Each row comes from the steps of one path. Every step used is in the known rows, and no mark comes twice. Write the path behind each row, first mark first.
In the rows, 128 means zero.
Known rows
dekot-sasak-fere-voni: | 118 |  84 | 164 | 135 | 130 | 116 | 147 | 168 | 139 | 148 | 101 | 116 |  91 | 135 | 136 | 114 | 138 |  69 | 157 |  81 | 148 | 159 | 105 | 111 | 157 | 127 |  75 | 140 |
fere-voni: | 118 |  92 | 170 | 140 | 125 | 117 | 147 | 159 | 126 | 145 |  86 | 106 | 121 | 148 | 153 | 107 | 119 |  71 | 161 | 134 | 138 | 185 |  84 | 119 | 164 | 146 |  93 | 137 |
galop-kuzun-sasak-fere-voni-dekot-karof: | 133 |  99 | 133 | 100 | 137 | 136 | 123 | 162 | 209 | 155 | 102 | 128 | 101 | 139 | 154 | 107 | 131 | 106 | 185 | 110 | 191 | 124 |  90 | 121 | 128 | 111 |  88 | 166 |
kemaber-sasak: | 105 | 109 | 185 | 150 | 129 | 131 | 144 | 169 | 154 | 137 |  88 | 119 | 120 | 159 | 131 | 121 | 110 |  88 | 163 | 129 | 140 | 180 | 122 |  96 | 164 | 138 |  84 | 125 |
fere-karof: |  97 |  85 | 180 | 145 | 120 | 122 | 138 | 218 | 139 | 124 |  92 |  93 | 106 | 142 | 140 |  86 | 108 |  86 | 182 | 172 | 140 | 172 | 101 | 101 | 137 | 159 | 120 | 146 |
sidivib-voni-kuzun-galop-dekot-sasak-fere: | 115 |  90 | 148 | 170 | 136 |  92 | 144 | 167 | 139 | 123 | 110 |  95 | 128 | 144 | 123 |  94 |  89 | 111 | 133 | 105 | 145 | 108 | 128 | 122 | 165 | 123 |  65 | 152 |
galop-renuf-voni-kuzun-sasak: | 107 |  96 | 179 | 161 |  97 |  99 | 121 | 129 | 161 | 152 | 122 | 131 |  95 | 178 | 139 | 115 | 102 | 116 | 165 | 141 | 150 | 175 | 105 | 137 | 151 | 141 | 101 | 177 |
galop-kuzun: | 120 | 101 | 159 | 164 | 114 | 122 | 110 | 209 | 130 | 136 |  82 | 126 | 129 | 150 | 151 |  89 | 115 |  91 | 197 | 164 | 169 | 161 |  80 | 126 | 174 | 139 | 107 | 155 |
sidivib-voni: | 115 |  94 | 177 | 183 | 130 | 121 | 145 | 169 | 105 | 135 |  99 | 110 | 131 | 140 | 157 |  99 |  86 |  90 | 159 | 155 | 145 | 180 |  87 | 125 | 172 | 140 |  88 | 137 |
kuzun-voni: | 107 |  82 | 173 | 167 | 114 | 112 | 148 | 164 | 109 | 143 |  99 | 106 | 125 | 146 | 167 | 108 | 109 |  67 | 180 | 145 | 165 | 179 | 117 | 132 | 167 | 140 | 109 | 124 |
sidivib-voni-kuzun-sasak-fere: | 100 |  93 | 167 | 163 | 114 | 112 | 149 | 133 | 143 | 143 | 100 | 126 |  99 | 134 | 157 |  94 | 108 |  91 | 173 | 129 | 171 | 153 | 106 | 129 | 179 | 138 |  94 | 164 |
sidivib-voni-dekot-sasak-fere: | 117 |  95 | 168 | 155 | 134 | 127 | 135 | 189 | 141 | 127 |  97 | 127 | 111 | 120 | 143 | 103 |  89 |  97 | 146 | 100 | 145 | 126 | 116 | 124 | 142 | 113 |  61 | 130 |
voni-dekot: | 109 | 100 | 178 | 138 | 112 | 123 | 124 | 207 | 143 | 116 |  65 | 113 | 131 | 147 | 148 |  79 |  86 |  88 | 163 | 144 | 136 | 147 | 108 | 118 | 148 | 141 |  91 | 129 |
dekot-sasak-fere-voni-kuzun: | 101 |  94 | 153 | 135 | 124 | 109 | 119 | 150 | 154 | 139 |  87 | 119 |  87 | 150 | 131 | 113 | 155 |  69 | 160 | 107 | 153 | 147 | 112 | 123 | 169 | 132 |  83 | 157 |
renuf-sasak-fere: | 114 |  86 | 182 | 146 | 110 | 122 | 159 | 173 | 144 | 126 | 107 | 118 | 112 | 164 | 126 |  83 | 111 |  60 | 175 |  93 | 176 | 169 |  93 | 112 | 148 | 145 |  94 | 141 |
sasak-kemaber: | 114 | 100 | 198 | 172 | 109 | 122 | 136 | 156 | 143 |  99 |  94 | 120 | 100 | 172 | 159 |  61 | 106 |  66 | 160 | 132 | 139 | 167 |  98 | 105 | 183 | 156 | 108 | 151 |
dekot-karof: | 108 |  89 | 171 | 155 | 139 | 132 | 111 | 190 | 148 | 115 | 107 |  94 | 104 | 171 | 138 |  83 | 109 |  88 | 171 | 158 | 173 | 168 | 103 | 102 | 140 | 142 | 100 | 146 |
fere-voni-kuzun-sasak-kemaber: | 102 | 123 | 182 | 141 | 107 | 119 | 135 |  76 | 193 | 122 |  91 | 129 |  88 | 167 | 165 |  94 | 136 |  68 | 152 | 127 | 143 | 162 | 108 | 110 | 195 | 158 | 108 | 163 |
dekot-sasak: | 102 | 106 | 187 | 161 | 123 | 126 | 120 | 194 | 141 | 124 |  93 | 114 | 107 | 144 | 133 | 101 | 108 |  86 | 159 | 128 | 151 | 159 | 126 |  96 | 158 | 138 |  85 | 124 |
galop-dekot-sasak: | 118 | 116 | 168 | 154 | 126 | 126 | 117 | 233 | 156 | 131 |  86 |  88 | 135 | 145 | 119 |  87 |  95 | 110 | 151 | 117 | 147 | 132 | 112 | 105 | 136 | 134 |  72 | 119 |
galop-dekot-sasak-kemaber: | 124 | 126 | 182 | 166 | 123 | 132 | 118 | 193 | 177 | 104 |  94 |  99 | 114 | 166 | 131 |  65 |  99 |  96 | 137 | 104 | 140 | 126 | 111 |  98 | 152 | 141 |  77 | 135 |
kuzun-galop-renuf: | 128 |  62 | 197 | 165 | 101 |  72 | 151 | 179 | 122 | 126 | 120 | 113 | 116 | 171 | 140 |  87 |  61 |  90 | 154 | 131 | 124 | 150 | 128 |  98 | 160 | 143 |  85 | 167 |
sidivib-voni-dekot-sasak: | 111 | 118 | 178 | 162 | 141 | 136 | 124 | 179 | 148 | 124 |  90 | 124 | 128 | 123 | 145 | 112 |  77 | 107 | 136 | 130 | 138 | 137 | 120 | 116 | 144 | 120 |  65 | 113 |
kemaber-sasak-fere-voni: | 121 |  86 | 164 | 123 | 135 | 122 | 174 | 141 | 152 | 161 |  97 | 121 | 103 | 151 | 134 | 134 | 141 |  72 | 162 |  84 | 138 | 179 | 102 | 109 | 163 | 127 |  72 | 140 |
renuf-voni-fere: | 106 |  75 | 168 | 144 | 121 | 101 | 162 | 135 | 101 | 123 | 101 | 120 | 131 | 136 | 155 | 108 | 118 |  85 | 152 | 123 | 149 | 181 |  80 | 145 | 141 | 135 | 107 | 155 |
kemaber-sasak-fere: | 111 |  85 | 177 | 143 | 124 | 124 | 158 | 178 | 148 | 140 |  94 | 123 | 103 | 157 | 127 | 109 | 122 |  77 | 173 |  98 | 150 | 168 | 115 | 102 | 163 | 131 |  78 | 142 |
galop-dekot-sasak-fere: | 124 |  92 | 158 | 147 | 120 | 120 | 131 | 243 | 149 | 137 |  91 |  92 | 116 | 144 | 116 |  77 | 107 |  99 | 161 |  84 | 157 | 123 | 109 | 113 | 134 | 128 |  68 | 136 |
renuf-voni: | 112 |  90 | 171 | 169 | 129 | 123 | 145 | 157 | 105 | 136 | 106 | 115 | 119 | 161 | 143 | 109 | 111 |  94 | 162 | 139 | 146 | 209 |  79 | 137 | 156 | 144 | 107 | 137 |

Which path is each row?
| 117 |  67 | 183 | 152 |  94 |  71 | 143 | 138 | 160 | 117 | 129 | 127 | 104 | 196 | 117 |  85 |  87 |  71 | 159 | 101 | 154 | 131 | 128 | 111 | 154 | 144 |  88 | 187 |
voni-kuzun-galop-renuf-sasak-fere
| 125 |  76 | 146 | 105 | 143 | 127 | 128 | 176 | 169 | 128 |  94 | 100 | 102 | 156 | 144 |  91 | 121 |  82 | 159 | 110 | 159 | 141 |  92 | 123 | 121 | 122 |  79 | 154 |
sasak-fere-voni-dekot-karof
|  92 |  87 | 175 | 161 | 112 |  87 | 135 | 144 | 127 | 103 |  89 | 110 | 121 | 169 | 141 |  86 |  99 |  76 | 157 | 160 | 139 | 154 | 131 | 108 | 192 | 156 | 109 | 156 |
voni-kuzun-galop
| 113 | 124 | 186 | 162 | 133 | 141 | 119 | 129 | 167 |  98 | 107 | 139 |  97 | 163 | 143 | 102 | 109 |  98 | 126 | 103 | 126 | 156 | 110 | 120 | 147 | 130 |  88 | 129 |
renuf-voni-dekot-sasak-kemaber
| 121 |  95 | 158 | 100 | 133 | 128 | 162 | 156 | 175 | 150 |  78 | 126 | 114 | 143 | 137 | 132 | 125 |  81 | 152 |  80 | 127 | 150 | 110 | 115 | 143 | 119 |  64 | 132 |
kemaber-sasak-fere-voni-dekot
| 110 |  92 | 173 | 134 | 119 | 125 | 124 | 215 | 157 | 118 |  80 | 125 | 100 | 133 | 133 |  86 | 105 |  85 | 159 |  91 | 149 | 119 | 128 | 110 | 138 | 123 |  72 | 132 |
voni-dekot-sasak-fere
| 142 |  57 | 183 | 132 | 109 |  74 | 188 | 122 | 148 | 148 | 146 | 118 | 109 | 175 | 127 | 112 |  87 |  67 | 145 |  63 | 140 | 154 | 107 | 104 | 143 | 135 |  72 | 171 |
kuzun-galop-renuf-sasak-fere-voni
|  96 |  89 | 159 | 150 | 109 | 112 | 149 | 122 | 144 | 141 | 107 | 131 |  87 | 158 | 143 | 106 | 136 |  90 | 178 | 115 | 171 | 182 |  97 | 140 | 166 | 142 | 112 | 165 |
renuf-voni-kuzun-sasak-fere
|  98 |  72 | 172 | 141 | 130 | 104 | 165 | 171 | 116 | 123 | 101 |  99 | 131 | 104 | 163 | 102 | 101 |  92 | 156 | 162 | 143 | 152 |  93 | 125 | 128 | 142 | 106 | 161 |
sidivib-voni-fere-karof
| 101 |  67 | 169 | 142 | 107 |  93 | 164 | 144 | 104 | 131 |  91 | 109 | 140 | 123 | 177 | 108 | 119 |  61 | 168 | 126 | 168 | 152 | 119 | 141 | 154 | 133 | 110 | 142 |
kuzun-voni-fere
| 111 | 111 | 148 | 136 | 135 |  93 | 133 | 148 | 164 | 129 |  91 |  85 | 136 | 156 | 117 | 113 | 110 | 101 | 122 | 117 | 129 | 123 | 129 | 107 | 162 | 136 |  76 | 138 |
fere-voni-kuzun-galop-dekot-sasak
|  92 |  88 | 173 | 141 |  98 | 108 | 138 | 159 | 160 | 133 |  84 | 125 |  88 | 149 | 147 |  79 | 125 |  75 | 187 | 122 | 173 | 147 | 118 | 115 | 176 | 148 | 105 | 167 |
voni-kuzun-sasak-fere
| 120 |  90 | 167 | 101 | 112 | 119 | 169 | 155 | 172 | 153 |  82 | 123 | 105 | 123 | 158 | 102 | 108 |  80 | 162 |  81 | 147 | 143 | 105 | 116 | 145 | 129 |  84 | 141 |
kuzun-sasak-fere-voni-dekot
| 127 |  48 | 162 | 137 | 101 |  56 | 148 | 135 | 136 | 139 | 114 | 114 |  96 | 176 | 137 |  99 | 109 |  73 | 154 | 108 | 125 | 138 | 114 | 124 | 169 | 138 |  84 | 200 |
sasak-fere-voni-kuzun-galop-renuf
| 118 | 100 | 165 | 118 | 125 | 121 | 136 | 172 | 149 | 135 |  67 | 109 | 132 | 140 | 153 | 104 | 105 |  81 | 152 | 131 | 126 | 159 |  94 | 125 | 150 | 135 |  85 | 128 |
fere-voni-dekot
| 119 |  81 | 171 | 123 | 113 | 113 | 180 | 141 | 150 | 163 | 101 | 115 |  93 | 129 | 156 | 104 | 124 |  70 | 171 |  85 | 160 | 171 |  97 | 109 | 164 | 140 |  91 | 151 |
kuzun-sasak-fere-voni
| 108 |  96 | 156 | 152 | 115 |  88 | 132 | 185 | 141 | 109 |  78 |  82 | 148 | 171 | 126 |  70 |  85 | 101 | 151 | 148 | 135 | 128 | 117 | 117 | 168 | 150 |  97 | 152 |
voni-kuzun-galop-dekot
|  96 |  76 | 161 | 126 | 127 | 122 | 144 | 207 | 162 | 136 | 100 | 109 |  94 | 116 | 145 | 112 | 121 |  84 | 175 | 114 | 156 | 121 | 149 | 117 | 113 | 123 | 101 | 124 |
kuzun-voni-dekot-sasak-fere-karof
| 132 |  71 | 192 | 149 |  93 | 103 | 143 | 190 | 154 | 139 | 125 | 125 | 103 | 182 | 122 |  83 |  89 |  73 | 175 |  87 | 164 | 151 |  96 | 116 | 128 | 138 |  78 | 169 |
galop-renuf-sasak-fere
| 125 |  95 | 164 | 104 | 124 | 126 | 160 | 151 | 171 | 137 |  91 | 120 | 126 | 153 | 134 | 104 | 112 |  63 | 154 |  75 | 152 | 151 |  87 | 125 | 131 | 132 |  79 | 132 |
renuf-sasak-fere-voni-dekot
| 106 | 111 | 149 | 164 | 138 | 100 | 130 | 144 | 144 | 120 | 111 |  96 | 133 | 171 | 109 | 113 | 104 | 123 | 125 | 124 | 134 | 146 | 123 | 126 | 152 | 135 |  88 | 136 |
renuf-voni-kuzun-galop-dekot-sasak
| 110 |  94 | 144 | 161 | 128 |  92 | 145 | 148 | 125 | 120 | 101 |  89 | 147 | 177 | 124 |  96 |  94 | 115 | 140 | 143 | 132 | 163 |  97 | 140 | 160 | 144 | 103 | 150 |
renuf-voni-kuzun-galop-dekot
| 126 |  45 | 182 | 149 | 110 |  57 | 177 | 118 | 102 | 123 | 138 | 123 | 127 | 155 | 147 | 111 |  81 |  97 | 133 | 108 | 123 | 156 | 107 | 132 | 134 | 130 |  94 | 184 |
kuzun-galop-renuf-voni-fere
| 107 |  83 | 165 | 140 | 119 | 118 | 140 | 185 | 144 | 138 |  95 | 123 | 108 | 125 | 153 | 109 | 114 |  76 | 166 |  89 | 164 | 125 | 146 | 128 | 139 | 113 |  82 | 117 |
kuzun-voni-dekot-sasak-fere
| 115 |  99 | 207 | 172 |  95 |  82 | 128 |  90 | 189 |  84 | 135 | 134 | 101 | 217 | 129 |  76 |  81 |  71 | 136 | 118 | 136 | 132 | 131 |  96 | 175 | 157 |  98 | 184 |
voni-kuzun-galop-renuf-sasak-kemaber
| 136 |  79 | 150 | 128 | 137 |  93 | 177 | 175 | 145 | 144 | 110 |  86 | 122 | 140 | 120 | 104 | 105 |  91 | 131 |  61 | 135 | 126 | 119 | 102 | 148 | 126 |  63 | 138 |
kuzun-galop-dekot-sasak-fere-voni
| 112 |  71 | 186 | 165 |  96 |  66 | 121 | 161 | 138 | 115 | 107 | 117 | 111 | 185 | 135 |  83 |  79 |  90 | 155 | 155 | 128 | 138 | 133 | 112 | 173 | 148 |  94 | 184 |
voni-kuzun-galop-renuf
| 111 |  84 | 171 | 171 | 103 |  94 | 101 | 156 | 131 | 138 | 112 | 123 | 106 | 194 | 132 | 107 | 107 | 107 | 164 | 159 | 136 | 178 |  88 | 152 | 150 | 140 | 100 | 180 |
galop-renuf-voni-kuzun
|  94 |  69 | 164 | 128 | 128 | 105 | 165 | 160 | 119 | 122 | 107 | 106 | 119 | 127 | 146 | 111 | 127 |  94 | 160 | 150 | 141 | 176 |  83 | 135 | 113 | 146 | 126 | 163 |
renuf-voni-fere-karof
| 109 |  94 | 144 | 148 | 138 | 101 | 109 | 182 | 168 | 100 |  99 |  67 | 133 | 189 | 120 |  70 |  91 | 112 | 148 | 161 | 160 | 123 | 123 | 107 | 141 | 143 |  96 | 161 |
voni-kuzun-galop-dekot-karof
| 131 |  59 | 184 | 176 | 118 |  76 | 163 | 139 | 107 | 137 | 144 | 119 | 115 | 179 | 138 | 112 |  70 | 104 | 145 | 123 | 121 | 183 | 106 | 122 | 151 | 138 |  93 | 165 |
kuzun-galop-renuf-voni
| 125 |  76 | 156 | 110 | 119 | 115 | 152 | 180 | 141 | 138 |  74 | 113 | 116 | 137 | 151 |  91 | 116 |  70 | 162 |  97 | 134 | 148 |  88 | 132 | 147 | 129 |  82 | 146 |
sasak-fere-voni-dekot
| 132 |  91 | 149 | 127 | 115 | 117 | 156 | 156 | 159 | 175 | 100 | 134 | 103 | 128 | 160 | 112 | 140 |  84 | 196 | 102 | 180 | 157 |  78 | 123 | 172 | 129 |  96 | 168 |
galop-kuzun-sasak-fere-voni
| 114 |  73 | 169 | 154 |  93 |  93 | 134 | 136 | 156 | 154 | 127 | 137 |  78 | 175 | 136 | 103 | 112 | 106 | 176 | 109 | 157 | 164 | 101 | 144 | 148 | 134 |  96 | 194 |
galop-renuf-voni-kuzun-sasak-fere
|  97 |  83 | 164 | 171 | 130 |  91 | 148 | 108 | 110 | 112 | 110 | 117 | 120 | 176 | 139 | 112 | 109 |  90 | 149 | 154 | 136 | 190 | 107 | 131 | 180 | 148 | 116 | 155 |
renuf-voni-kuzun-galop
